Known rows, with every step that occurs
rosetog rofido zemo: [ 0.10 -0.14 -0.03  0.14  0.12 -0.03 -0.04 -0.04  0.14 -0.17  0.31  0.23
 -0.25  0.08 -0.06  0.16  0.10  0.19 -0.15 -0.02  0.23  0.25 -0.01  0.19]
rosetog mefafu zemo motiv vilip rofido basa: [ 0.14 -0.11  0.02 -0.03 -0.09  0.01  0.22 -0.16  0.21 -0.09 -0.04 -0.04
 -0.01  0.29 -0.25 -0.25 -0.33 -0.11 -0.04  0.30 -0.08 -0.03  0.21 -0.44]
maveg vilip rofido rosetog mefafu zemo: [ 0.16 -0.23  0.21  0.08  0.26 -0.01 -0.04 -0.05 -0.08  0.04  0.07 -0.17
 -0.32  0.14 -0.12 -0.02 -0.40  0.13  0.17  0.34 -0.02 -0.13  0.28 -0.04]
basa rofido rosetog: [ 0.15 -0.07 -0.17  0.11  0.09  0.07  0.06  0.23 -0.28  0.31 -0.06  0.28
 -0.44 -0.10 -0.17  0.03  0.10 -0.09 -0.11  0.09  0.15  0.12  0.31 -0.14]
vilip rofido rosetog mefafu zemo motiv: [ 0.40  0.18  0.05  0.06  0.34 -0.03  0.07  0.04  0.22 -0.13  0.03  0.07
 -0.32  0.35  0.27 -0.14 -0.28  0.00  0.21  0.30  0.01 -0.40 -0.09 -0.14]
motiv zemo rofido basa: [-0.04 -0.17  0.19 -0.23 -0.09 -0.08 -0.02  0.12  0.43  0.01  0.00 -0.27
  0.01  0.16 -0.25  0.11 -0.04  0.18 -0.11  0.00 -0.07 -0.04  0.17 -0.28]
maveg vilip rofido zemo mefafu: [ 0.21 -0.01  0.16 -0.22  0.18 -0.02  0.21 -0.09  0.36 -0.14  0.22 -0.28
 -0.31  0.15  0.05 -0.25  0.15 -0.09  0.11  0.09  0.01  0.22 -0.02 -0.38]
rofido zemo motiv vilip: [ 0.46  0.10  0.11  0.01  0.14  0.11  0.10 -0.02 -0.15 -0.16  0.26  0.25
 -0.02  0.34  0.19 -0.19  0.28  0.11 -0.04  0.00 -0.09 -0.16 -0.04  0.08]
vilip rofido zemo: [ 0.12 -0.08 -0.21  0.13  0.23 -0.13  0.08 -0.11  0.40 -0.10  0.15  0.04
 -0.42  0.11  0.01 -0.29  0.11  0.11 -0.11  0.11  0.10  0.28  0.02  0.05]
mefafu zemo: [ 0.19 -0.08  0.28 -0.06  0.09 -0.21 -0.24  0.05 -0.03 -0.16  0.07 -0.11
 -0.16  0.15  0.21  0.11  0.00  0.17  0.11  0.17 -0.08 -0.20  0.08  0.14]
basa maveg vilip rofido: [ 0.22  0.00 -0.04 -0.20  0.30  0.02  0.45  0.06  0.08  0.20 -0.05 -0.28
 -0.05  0.01  0.10 -0.27  0.09  0.00  0.25 -0.02 -0.26  0.26  0.21  0.16]
mefafu zemo motiv vilip rofido: [ 0.57  0.07 -0.10 -0.01  0.34  0.09  0.20 -0.02  0.10 -0.16  0.03  0.08
 -0.11  0.26  0.15 -0.42  0.00  0.08  0.03  0.13 -0.29 -0.02  0.15  0.03]
motiv vilip rofido zemo: [ 0.23 -0.13 -0.17  0.13  0.21 -0.03  0.11 -0.15  0.23 -0.09  0.24  0.08
 -0.36  0.15 -0.03 -0.34  0.15  0.12 -0.15  0.11  0.03  0.28  0.10  0.10]
basa rofido rosetog mefafu: [ 0.08  0.02 -0.01  0.23  0.29  0.06  0.03  0.00 -0.36  0.22  0.05  0.37
 -0.12  0.03 -0.40  0.07 -0.20  0.05 -0.03  0.16  0.09 -0.02  0.32 -0.27]
mefafu zemo rofido: [ 0.14 -0.05  0.27 -0.23  0.20 -0.10 -0.32  0.23  0.31 -0.19  0.14 -0.26
 -0.34  0.07  0.18  0.08  0.10  0.49 -0.02  0.06 -0.07 -0.25  0.22  0.21]
basa rofido zemo: [ 0.07 -0.13 -0.18  0.12  0.06 -0.11  0.03  0.06  0.09  0.05  0.28  0.23
 -0.35  0.16  0.07  0.01  0.37 -0.08 -0.12  0.14  0.24  0.21  0.07  0.04]
mefafu zemo motiv vilip rofido basa maveg: [ 0.13  0.08  0.08 -0.37  0.00 -0.32  0.35 -0.19  0.18  0.25  0.03 -0.13
 -0.06  0.15  0.16 -0.07 -0.05 -0.16  0.16  0.21 -0.05  0.06  0.13  0.03]
maveg vilip rofido rosetog: [ 0.16 -0.14 -0.12  0.06  0.22  0.19  0.28  0.12 -0.04  0.23 -0.17 -0.12
 -0.46 -0.16 -0.22 -0.27 -0.13  0.03  0.02  0.04 -0.03  0.20  0.28 -0.10]
maveg vilip rofido: [ 0.24 -0.05 -0.06 -0.06  0.26  0.16  0.34  0.14  0.08  0.02 -0.07 -0.24
 -0.03  0.03  0.00 -0.32  0.06  0.05  0.17 -0.04 -0.27  0.20  0.19  0.00]
basa maveg vilip rofido rosetog mefafu: [ 0.08  0.02  0.05  0.11  0.40  0.06  0.24 -0.11 -0.17  0.28 -0.01  0.07
 -0.16 -0.02 -0.36 -0.10 -0.35  0.10  0.14  0.14 -0.03  0.09  0.32 -0.16]
zemo rofido rosetog mefafu: [ 0.03  0.05  0.15  0.13  0.36  0.06 -0.10 -0.01 -0.11  0.09  0.05  0.16
 -0.21 -0.03 -0.39  0.03 -0.29  0.37 -0.05  0.05  0.05 -0.11  0.30 -0.19]
zemo rofido basa: [-0.17 -0.07  0.17 -0.23 -0.24 -0.05 -0.04  0.08  0.35 -0.07 -0.03 -0.18
 -0.07  0.04 -0.22  0.04 -0.02  0.18 -0.15  0.01  0.04 -0.06  0.18 -0.31]
motiv zemo: [ 0.40 -0.05  0.22 -0.03  0.44 -0.14 -0.04  0.15  0.04  0.09  0.05 -0.04
  0.28  0.28 -0.02  0.16  0.16  0.18  0.08 -0.18 -0.35  0.01 -0.02  0.12]
basa maveg vilip rofido zemo: [ 0.08 -0.15 -0.13 -0.04  0.23 -0.08  0.31 -0.08  0.32  0.10  0.21 -0.20
 -0.39  0.08  0.09 -0.25  0.16  0.03  0.08  0.10  0.07  0.34  0.06  0.18]
zemo rofido rosetog: [ 0.07 -0.01  0.04 -0.03  0.19  0.08 -0.12  0.20  0.08  0.12 -0.06 -0.02
 -0.55 -0.21 -0.16 -0.03 -0.02  0.35 -0.15 -0.05  0.09 -0.02  0.27 -0.02]

Rows
[ 0.34  0.23 -0.17  0.06  0.29 -0.05  0.21  0.04  0.50 -0.20  0.11  0.13
 -0.35  0.33  0.38 -0.31  0.11 -0.04  0.07  0.12  0.10 -0.12 -0.28 -0.05]
vilip rofido zemo motiv
[ 0.51  0.06  0.23  0.03  0.21  0.14  0.03 -0.04 -0.31 -0.09  0.17  0.20
 -0.06  0.32  0.10 -0.13 -0.05  0.12  0.05  0.15 -0.14 -0.32  0.11  0.01]
rofido rosetog mefafu zemo motiv vilip
[-0.01 -0.18  0.36 -0.45  0.02 -0.01  0.40  0.16  0.00  0.39  0.08 -0.56
  0.13  0.10  0.05  0.15  0.19  0.01  0.31 -0.07 -0.17  0.09  0.15  0.13]
motiv zemo rofido basa maveg vilip
[ 0.48  0.08  0.01  0.03  0.14  0.13  0.15  0.04 -0.21 -0.08  0.27  0.31
 -0.05  0.37  0.20 -0.18  0.35 -0.01 -0.04  0.06 -0.06 -0.13  0.03  0.06]
basa rofido zemo motiv vilip
[-0.04 -0.07 -0.08 -0.06 -0.18 -0.08  0.19 -0.08  0.31 -0.04 -0.16 -0.08
  0.00  0.06 -0.28 -0.20 -0.16 -0.10 -0.10  0.12 -0.05  0.16  0.17 -0.40]
vilip rofido basa
[-0.10 -0.09  0.31 -0.39 -0.12 -0.01  0.42  0.09 -0.18  0.35  0.04 -0.43
  0.17  0.01  0.06  0.10  0.18 -0.12  0.33 -0.06 -0.09  0.11  0.12  0.06]
rofido basa maveg vilip
[ 0.40  0.23  0.18 -0.06  0.18 -0.12 -0.03  0.14  0.20 -0.24  0.05  0.02
 -0.18  0.35  0.51 -0.04  0.03  0.00  0.22  0.16 -0.02 -0.46 -0.23  0.01]
mefafu zemo motiv
[ 0.16 -0.18  0.16  0.11  0.20 -0.11 -0.17 -0.01 -0.20  0.06  0.11  0.07
 -0.32  0.16 -0.09  0.13 -0.28  0.08  0.08  0.38  0.07 -0.18  0.29 -0.07]
basa rofido rosetog mefafu zemo
[-0.11  0.04  0.25 -0.47 -0.06 -0.38  0.12 -0.08  0.24  0.25  0.08 -0.25
 -0.11  0.02  0.11  0.16  0.03  0.05  0.11  0.12  0.05  0.01  0.18  0.12]
mefafu zemo rofido basa maveg
[-0.08 -0.19  0.01 -0.12 -0.22  0.06  0.33  0.00  0.23  0.03 -0.12 -0.29
  0.01  0.07 -0.28 -0.20 -0.15 -0.15  0.02  0.10 -0.08  0.19  0.20 -0.39]
maveg vilip rofido basa
[-0.04 -0.12  0.30 -0.36 -0.11  0.05  0.45  0.10 -0.20  0.31  0.09 -0.37
  0.18  0.01  0.01  0.21  0.12 -0.09  0.30 -0.08 -0.07  0.17  0.16  0.10]
rosetog rofido basa maveg vilip
[-0.04  0.08  0.16 -0.33 -0.08 -0.29  0.25 -0.12  0.01  0.25  0.05  0.03
  0.13 -0.02 -0.05  0.28 -0.01 -0.07  0.08  0.00  0.06  0.19  0.12  0.09]
rosetog rofido basa maveg
[ 0.11  0.00  0.17  0.13  0.46  0.07 -0.09  0.01 -0.04  0.15  0.08  0.10
 -0.16  0.04 -0.41  0.08 -0.30  0.35 -0.02  0.04 -0.04 -0.10  0.27 -0.16]
motiv zemo rofido rosetog mefafu
[ 0.27  0.25 -0.02  0.04  0.19 -0.08  0.10  0.07  0.32 -0.20  0.16  0.16
 -0.27  0.33  0.41 -0.15  0.20 -0.01  0.09  0.05  0.15 -0.23 -0.34 -0.03]
rofido zemo motiv
[ 0.27 -0.18  0.19  0.12  0.27 -0.05 -0.13 -0.13 -0.16 -0.02  0.10 -0.01
 -0.31  0.17 -0.16 -0.05 -0.40  0.17  0.06  0.35 -0.06 -0.14  0.32 -0.03]
motiv vilip rofido rosetog mefafu zemo
[-0.15 -0.19  0.23 -0.25 -0.26 -0.11 -0.12  0.07  0.40 -0.11  0.01 -0.30
 -0.20  0.10 -0.14  0.08 -0.12  0.17 -0.12  0.17  0.07 -0.14  0.21 -0.26]
mefafu zemo rofido basa
[-0.03  0.12  0.04 -0.33 -0.01 -0.36  0.34 -0.17  0.18  0.30 -0.05 -0.09
  0.01  0.00  0.02 -0.03  0.01 -0.13  0.12  0.08 -0.03  0.20  0.16  0.01]
vilip rofido basa maveg
[-0.11 -0.18  0.38 -0.41 -0.04 -0.01  0.33  0.06 -0.06  0.31  0.14 -0.54
  0.03  0.08  0.02  0.14  0.02  0.01  0.33  0.08 -0.07 -0.02  0.23  0.07]
rosetog mefafu zemo rofido basa maveg vilip
[ 0.11 -0.04  0.30 -0.15  0.30 -0.07 -0.31  0.13  0.25 -0.17  0.20 -0.20
 -0.27  0.11  0.05  0.10 -0.07  0.51  0.01  0.12 -0.05 -0.29  0.26  0.11]
rosetog mefafu zemo rofido
[ 0.05  0.08  0.13  0.23  0.30  0.03 -0.04 -0.09 -0.27  0.11  0.02  0.27
 -0.07  0.00 -0.42  0.05 -0.31  0.19  0.00  0.07  0.04 -0.07  0.22 -0.23]
rofido rosetog mefafu
[ 0.33  0.20 -0.05  0.07  0.20  0.02  0.13  0.10  0.32 -0.23  0.22  0.26
 -0.24  0.31  0.32  0.01  0.09  0.01  0.05  0.04  0.18 -0.13 -0.31  0.04]
rosetog rofido zemo motiv
[ 0.49  0.08  0.09  0.02  0.17  0.17  0.11 -0.01 -0.16 -0.18  0.30  0.31
  0.00  0.32  0.12 -0.09  0.20  0.12 -0.06 -0.02 -0.07 -0.09 -0.01  0.13]
rosetog rofido zemo motiv vilip
[ 0.30  0.19 -0.13 -0.08  0.30 -0.05  0.38  0.04  0.45 -0.02  0.14 -0.05
 -0.34  0.31  0.46 -0.28  0.14 -0.11  0.22  0.13  0.08 -0.06 -0.25  0.05]
basa maveg vilip rofido zemo motiv
[ 0.15 -0.19  0.22 -0.02  0.28 -0.10  0.04 -0.10 -0.06  0.17  0.08 -0.20
 -0.34  0.11 -0.05  0.02 -0.37  0.10  0.23  0.36 -0.01 -0.09  0.29  0.05]
basa maveg vilip rofido rosetog mefafu zemo
[-0.08 -0.19  0.38 -0.47 -0.09 -0.03  0.33  0.13 -0.02  0.31  0.10 -0.59
 -0.02  0.05  0.12  0.13  0.14 -0.01  0.32  0.04 -0.07  0.03  0.19  0.14]
mefafu zemo rofido basa maveg vilip
[ 0.40 -0.08 -0.14  0.10  0.27  0.13  0.15  0.01 -0.01  0.11 -0.11  0.07
 -0.55  0.00 -0.10 -0.34 -0.21  0.06 -0.07  0.19 -0.03  0.04  0.25 -0.07]
mefafu zemo motiv vilip rofido rosetog
[ 0.26  0.11 -0.01  0.24  0.43  0.14  0.14 -0.12 -0.17  0.08  0.02  0.29
 -0.15  0.11 -0.34 -0.21 -0.39  0.14  0.01  0.16 -0.05 -0.08  0.24 -0.27]
zemo motiv vilip rofido rosetog mefafu
[ 0.12  0.16  0.03 -0.34  0.01 -0.27  0.41 -0.19  0.14  0.26  0.00 -0.04
  0.04  0.12  0.11 -0.09  0.01 -0.17  0.14  0.11 -0.07  0.10  0.11  0.01]
zemo motiv vilip rofido basa maveg
[ 0.09 -0.13  0.10 -0.06  0.17  0.02 -0.20  0.18  0.13  0.08 -0.03 -0.13
 -0.68 -0.13 -0.08  0.01 -0.12  0.34 -0.11  0.10  0.13 -0.09  0.31  0.03]
mefafu zemo rofido rosetog
[ 0.23  0.05  0.23 -0.16  0.14 -0.04  0.02 -0.09  0.25 -0.23  0.30  0.01
 -0.21  0.12 -0.02  0.07  0.12  0.00 -0.01  0.02  0.13  0.19 -0.05 -0.30]
rosetog rofido zemo mefafu
